Each row comes from the steps of one path. Every step used is in the known rows, and no mark comes twice. Write the path behind each row, first mark first.
Known rows:
vasopu-rugata-fubop-bemevat: [-16   3  -3 -25  10   2  -5  -3  -3 -21 -11  -4  -6  -4  -1  10 -25  -9
  -7   0]
fubop-bemevat-mela-rugata-vasopu: [ 11   0 -11  23 -19 -10  -6   5  18  -8  18  -4 -10  17  32 -13  13   1
 -17  10]
rugata-midos-kifal: [ 22 -17  10   4  22 -22   0  -4   6  15   2 -16  12  -3 -13 -28 -24   1
   4   8]
kifal-vasopu-rugata-fubop-bemevat: [-14   6   5 -32   6  10  -9   0   0 -17 -12  -3 -12  -3   6   8 -19  -8
  -8  -5]
kifal-midos-bemevat-mela-rugata-fubop: [-21  19   8  25  -7  22  12 -10  -7 -15   4  -3  -7 -23  -7  18   1  19
 -14 -16]
bemevat-mela-rugata-vasopu: [ 14  -1 -13  30 -17 -16  -2   6  18  -5  20  -6  -9  14  21 -15  20   9
  -9   6]
fubop-bemevat-mela-rugata-midos-kifal-vasopu: [ 18   4  29 -18  -3  18 -13   3  13  18  -3  -1  -3   3  26 -19   6  -7
 -10  -4]
mela-rugata: [ 19   9 -10 -14  -8  -9  -7 -16   3 -16   0   6  -2  -9   6   4  27  -7
  -1  -4]
vasopu-rugata-midos: [ 16 -10 -17 -24  10 -22   0   2 -12  22 -10   1  -3   1 -22  -9 -14   6
  37   0]
fubop-bemevat-mela-rugata: [ -1  15  -6   0 -11  12  -9 -10  -2 -13   2  14   8  -1  31  11  23 -16
 -15   6]
vasopu-rugata: [  9  -1 -19 -42  12 -37   3   7   0 -10 -18  -1   5  10 -30   2  -2  -2
  27  -1]
bemevat-mela: [-15  -5 -13  28  13   4  -1  12   2   5   3  -4  19   6   7  -3  17   8
  10   6]
mela-rugata-midos-bemevat: [  0   5  17   6 -12  -7   5 -13  -7   0  -2   8  -9  -8 -10   5  -4  -6
  -5  -5]
kifal-vasopu-rugata-midos-bemevat: [ -2   3  20 -15  -7 -13   7   2  -4   7 -12   5 -11   3 -22   2 -11  -3
   8  -9]
rugata-midos-bemevat: [ -5  -6  14  11  -1 -10   6  -4  -4   5  -3   0  -5  -4 -17  -1 -11   0
   2  -4]
vasopu-rugata-fubop-bemevat-mela: [-32   6  -6  13  11  15  -2   9  -6  -6  -3   0  11   4  13  10  -7  -3
  -5   7]
midos-kifal-mela-rugata: [ 22  -6  -5  -9  -8   2   2  -7   2 -12  14  13  11  -5  -1   5  16 -10
 -12   4]
kifal-midos-rugata-fubop-bemevat-mela: [-32   3  -3  17  -1  30   6   2  -4  -2   2  -3  11   3  22  15 -10   0
 -20   9]
midos-bemevat-mela: [-28   2   6  36   4   4   7  10   0  -3   1   1  16   7   0   6  11   1
  -5   4]
mela-rugata-midos: [ 22  -3 -10  -5  -3  -3  -7 -14 -10  18   3   7  -7 -12   3  -7   6   2
  17  -2]
vasopu-rugata-fubop: [-16   6  -8  -8  19 -16   8   1  -6 -17 -10 -13 -10 -18 -39   7 -11  17
  17 -16]
fubop-bemevat: [  0 -10  -6 -22   7   4 -15  -3   7 -14  -5  -1   4   8  21   0 -10 -16
 -10  10]
fubop-rugata-midos: [ 24 -16 -12 -16  11  11 -15  -8  -7  34  -6  -9 -15   5  -1  -9 -15   3
  25   7]

Write each row's path:
[-12   8   2 -11   1  16 -11 -14  -2 -24  -1  -1  -9 -13  17  11 -10 -11
 -21  -2]	mela-rugata-fubop-bemevat
[ 17 -33  -9  -8  12  -3   9  14  -3  15  13   6  19   7 -24  -8 -17   1
  10  12]	vasopu-rugata-midos-kifal-mela
[ 20  -5  -6 -35   4 -12  -5   7  -7  28 -12   2 -11   3 -14 -11  -5   6
  36  -7]	kifal-vasopu-rugata-midos
[-33   1  -4  27  12  23  -4   7  -2  -4   3  -3  11   0  20   7  -3   0
  -9   7]	rugata-fubop-bemevat-mela
[ -5  19   4  15 -14   3   2 -10  -3 -14   2  13   6  -4  12  14  27  -9
 -14  -1]	midos-bemevat-mela-rugata
[  3  14 -10   9  -8   4  -4  -8  -2  -9   4  10   8  -4  17   8  32  -5
  -4   1]	bemevat-mela-rugata
[ 23 -12   7 -15  21 -32   4  -1   2  13  -6 -11  12   2 -23 -24 -29  -3
  10   8]	vasopu-rugata-midos-kifal
[ 14 -16 -14   6 -22 -20  14   3  22  -1  15 -20 -15  20   6 -10  -6  13
 -17   9]	kifal-midos-rugata-vasopu
[-27  21   8  31   0  12   7 -10  -8 -19   5  -3  -9 -27  -9  15   9  11
 -12 -16]	midos-bemevat-mela-rugata-fubop
[-30   9   2   6   6  23  -5  12  -3  -2  -4   0   6   4  19   8  -1  -3
  -5   2]	kifal-vasopu-rugata-fubop-bemevat-mela
[ 27 -15 -10  17 -17 -17   2   7  21  -8  26  -4  -7  15  10 -18   8   5
 -14   9]	midos-kifal-mela-rugata-vasopu
[  0  -2  13   8 -14   1   8  -7  -9   2   4  13  -5  -6 -12   9  -3  -5
  -6  -3]	kifal-mela-rugata-midos-bemevat
[  1  -5  15  -1  -2   3   0  -9  -4  11  -9  -3 -13   4 -13   4 -18  -5
   0   1]	fubop-rugata-midos-bemevat
[ 19   5   7 -55   8 -26  -1  12  11  -3 -21  -4   0  13 -21  -9   0  -5
  16  -8]	midos-kifal-vasopu-rugata
[-21   7  12  19  -2   8   7  14  -6  15  -4   6   6   8   0   4   4   1
   6  -1]	kifal-vasopu-rugata-midos-bemevat-mela
[-19   1   6  28  -8  19  15  11   2   3   0   1  19  13   3   9  -1  13
  -7   3]	kifal-midos-bemevat-mela
[ 22 -13 -14  -3  -7   9  -3  -7 -13  22  12  15  -3  -9   1  -1   6   3
  16   1]	kifal-mela-rugata-midos
[ 21   4  26 -12  -1  12 -10   5  14  20  -2  -4  -4   0  16 -22  13   0
  -2  -8]	bemevat-mela-rugata-midos-kifal-vasopu
[-10  10  10 -17  16  -9   5   5   1 -11 -12 -15 -14 -16 -33  -1 -11  14
   9 -20]	midos-kifal-vasopu-rugata-fubop
[-24   0   7  39   2   7   6   8  -7  12   3   3  12   4   1   2   2   4
   2   5]	rugata-midos-bemevat-mela
[ 18  -6 -16 -11 -12   8  -1  -6  -1 -11  13  18   5  -5   2  12  27  -6
  -2   1]	kifal-mela-rugata
